In the rows, zero is written as 128.
Known rows, with every step that occurs
L-P-G: [ 94 115 147 125 122 140 142 149  89 196 104 167 155 159 108 185 120 135
 159 173 119 145 126  82]
P-V-K-G: [142 122 103 133  94 105 143 116 171 115 135  86 117 100 118 180 196 145
 119 201 141  96 116 134]
L-P-G-K: [ 64 122 189 142 141 150 140 169  56 175 138 134 146 181 113 203 134 139
 148 178 121 143 110  97]
K-G-P-V: [148 164 101 158  90 152 153 153 100 106 125 104 117  94 114  95 165 148
 157 155 140 127 117 142]
K-G-J-V: [188 119 117 100 112 109 149 137  77  54 132 109 108 113 124  99 153 125
 128 101 153  74 139 171]
D-P-V: [113 164 142 144 132 158 165  99 146 153 126 146 105 135  99 109 110 139
 159 154 158 136 132 114]
V-P-G-K-M: [ 48 132 165 107 146 142 103 114 152 181 169  96 142 171 128 113  96  81
 109  63  91 181 109  76]
D-P-V-K-G: [111 166 128 150 129 112 143  93 151 115 143  89 119 109 115 148 161 127
 115 196 160  97 130 153]
P-D: [158 103 109 106  99 181 157 124 190 127 112 167 125 119 143 111 128 186
 141 114 125 144 107 120]
M-K-G: [154 124 107 118  74 121 102 167 128 172 115 158 107 144 127 105 173 163
 104 137 104 145 129 163]
D-P-V-K: [108 156 135 160 152 127 141  73 191 133 134 124 122 121 117 166 127 135
 126 182 149 121 126 112]
D-P-G-K-M: [ 53 185 193 107 180 157 122 102  67 170 160 114 123 175 112  94 100  70
 118  85 127 174 133  96]
L-P-G-J-V: [130 104 167 100 151 105 153 130  46  84 103 130 144 150 112 187 129  99
 138 134 137  81 149 107]
M-K-G-P: [159 158 102 161  92 133  96 179  92 142 114 146 126 123 136  84 152 168
 107 124  96 162 123 171]
J-V-K: [188  81 117 119 142  93 114  95 149 121 131 140 145 122 154 173 139 172
 113 128 129 110 107 122]
J-V-P-G-K-M: [ 88 112 184  69 161 110  99  93 113 138 171  78 150 173 143 108 112  89
  94  41 102 148 108  94]
V-K: [147 103 103 158 126 125 112 117 184 161 132 160 137 120 140 171 124 165
 132 149 120 150 103 105]
J-V-P: [155  87 126 116 114 119 120 107 172 154 143 141 148 137 144 103  84 169
 134  75 117 135 101 119]
J-E: [163 101  87 132  99 152 133 145 165 212 123 194  97 148 140  74  70 189
 158 163 142 173 134 135]
K-G-J: [145 137  99 145  95 140 152 161 110  99 136 126 103 113 112 100 147 114
 148 121 142 111 137 154]
M-K-G-J-V: [190 115 123  95 105  90 117 146  92  57 118 119 100 135 129 114 185 129
  84 102 120  83 152 190]
M-K-G-J: [147 136 107 129  92 119 119 172 132 102 119 138  91 134 119 111 170 119
  99 120 111 120 151 173]
B-D: [138  92  82 137 118 175 124 193 135 200 113 176 118 125 122  89  89 146
 183  86 149 154 144 115]
G-P-V-K-M: [130 156  98 153 149 140 124 102 182 110 131 104 133 125 120 127 141 114
 111 116 135 150 119  86]
B-D-P-V-K-M: [ 85 146 105 121 184 148 123 119 171 156 131 106 107 149 101  93 106  75
 120  94 182 123 177 104]
M-K: [153 109 120 127  98 139 102 154 171 190 107 194 112 151 131 131 135 172
 121 122  97 171 124 126]

Rows
[ 93 162 165 124 147 139 128  94  95 176 116 171 140 123 119 119  90 106
 156 139 117 162 137 100] => D-P-G
[181  96 122 131 159  90 130  96 156  53 134 125 126 113 143 174 135 129
 111 114 136  84 126 132] => G-J-V-K
[ 83 143 135 122 161 156 115 147  85 187 100 161 131 118 119  94  73  85
 174  98 142 153 160 107] => B-D-P-G
[ 99 127 176 132 134 144 128 135  91 157 145 133 131 136 133 168 137 130
 152 141 102 158 104  96] => P-G-K
[154 160  92 170  96 156 128 170  76 140 130 137 137  99 131  74 122 160
 154 125 127 157 110 154] => K-G-P
[202 116 107 120 128 111 127 102 126  17 122  84 164  76 176 123 172 182
  82 121 132  84  98 183] => J-V-K-G-P-D
[106 103 188 103 141 106 111 100 115 124 158  95 156 140 154 157 113 128
 117  95  92 134  92 109] => J-V-P-G-K
[189  93 112 104 117  75 115 112 111 102 143 102 143 111 151 156 173 163
 104 146 138  88 106 163] => J-V-K-G
[ 98 145 116 136 146 174 150 153 129 167 110 143  99 131 100  82  96 118
 180 121 180 125 165 121] => B-D-P-V
[133  91 151  84 124  92 108  88 147 144 121 133 162 122 147 135 100 125
 129  92  90 134 109  95] => J-V-P-G
[ 73 154 137 134 181 151 129 150  90 122 101 149 120 112 107  98  73  40
 172  82 145 120 187 116] => B-D-P-G-J
[151 150  91 190 119 117 106 143 120 118 133 117 155  88 147 129 142 156
 120 148 120 143  99 152] => V-K-G-P
[ 94 134 110 151 167 140 130 126 173 150 120 118 117 117 113 143 112 113
 145 143 174 108 158 121] => B-D-P-V-K
[103 177 129 162 141 107 159  96 147  47 145  70 103 102 102 146 160  82
 107 181 165  65 154 161] => D-P-V-K-G-J
[102 130 116 157 120 107 172 151 137  66 130  74 117 136  93 215 192 111
 114 218 167  52 144 139] => L-P-V-K-G-J
[ 90 109 135 126 106 127 108 107 183 190 125 153 160 122 135 135  89 115
 149 113  80 172 107  78] => V-P-G
[134 117 115 108 124 124 140 128 147 135 105 160  97 121 132 110  81  98
 151 157 121 143 164 118] => P-G-J-E
[ 60 121 173 139 126 135 109 125 150 169 156 109 151 144 140 155  95 119
 133 114  82 168  91  93] => V-P-G-K
[ 54 136 181 106 159 154 134 158  56 185 150 114 136 208 104 159 125  99
 120 124 126 160 126  80] => L-P-G-K-M
[162 150  94 140  91 178 146 149 116  84 115 122 137  85 146  68 144 180
 129 114 127 137 104 166] => K-G-P-D
[156  97 147  99 167  64 119  78 133  45 117 113 143  98 145 209 156  83
 107 127 111  80 134 106] => P-G-J-V-K
[167 144 104 124  84 158 112 161 137  82  99 130 127 111 155  80 173 183
  86 115  96 147 116 183] => M-K-G-P-D
[153 109 124 108 102  79  97 137 157  70 131 100 123 141 136  97 140 122
  71  75 102  91 139 187] => M-K-G-J-V-P
[154 113  73 148 115  97 128 138 170 108 136 120  99 115 147 117 116 130
 107 188 151 104 152 179] => V-K-G-J-E
[131 150 185 102 176 104 143  75  64  71 114 135 129 115 123 122 101  69
 132  98 134  97 156 127] => D-P-G-J-V
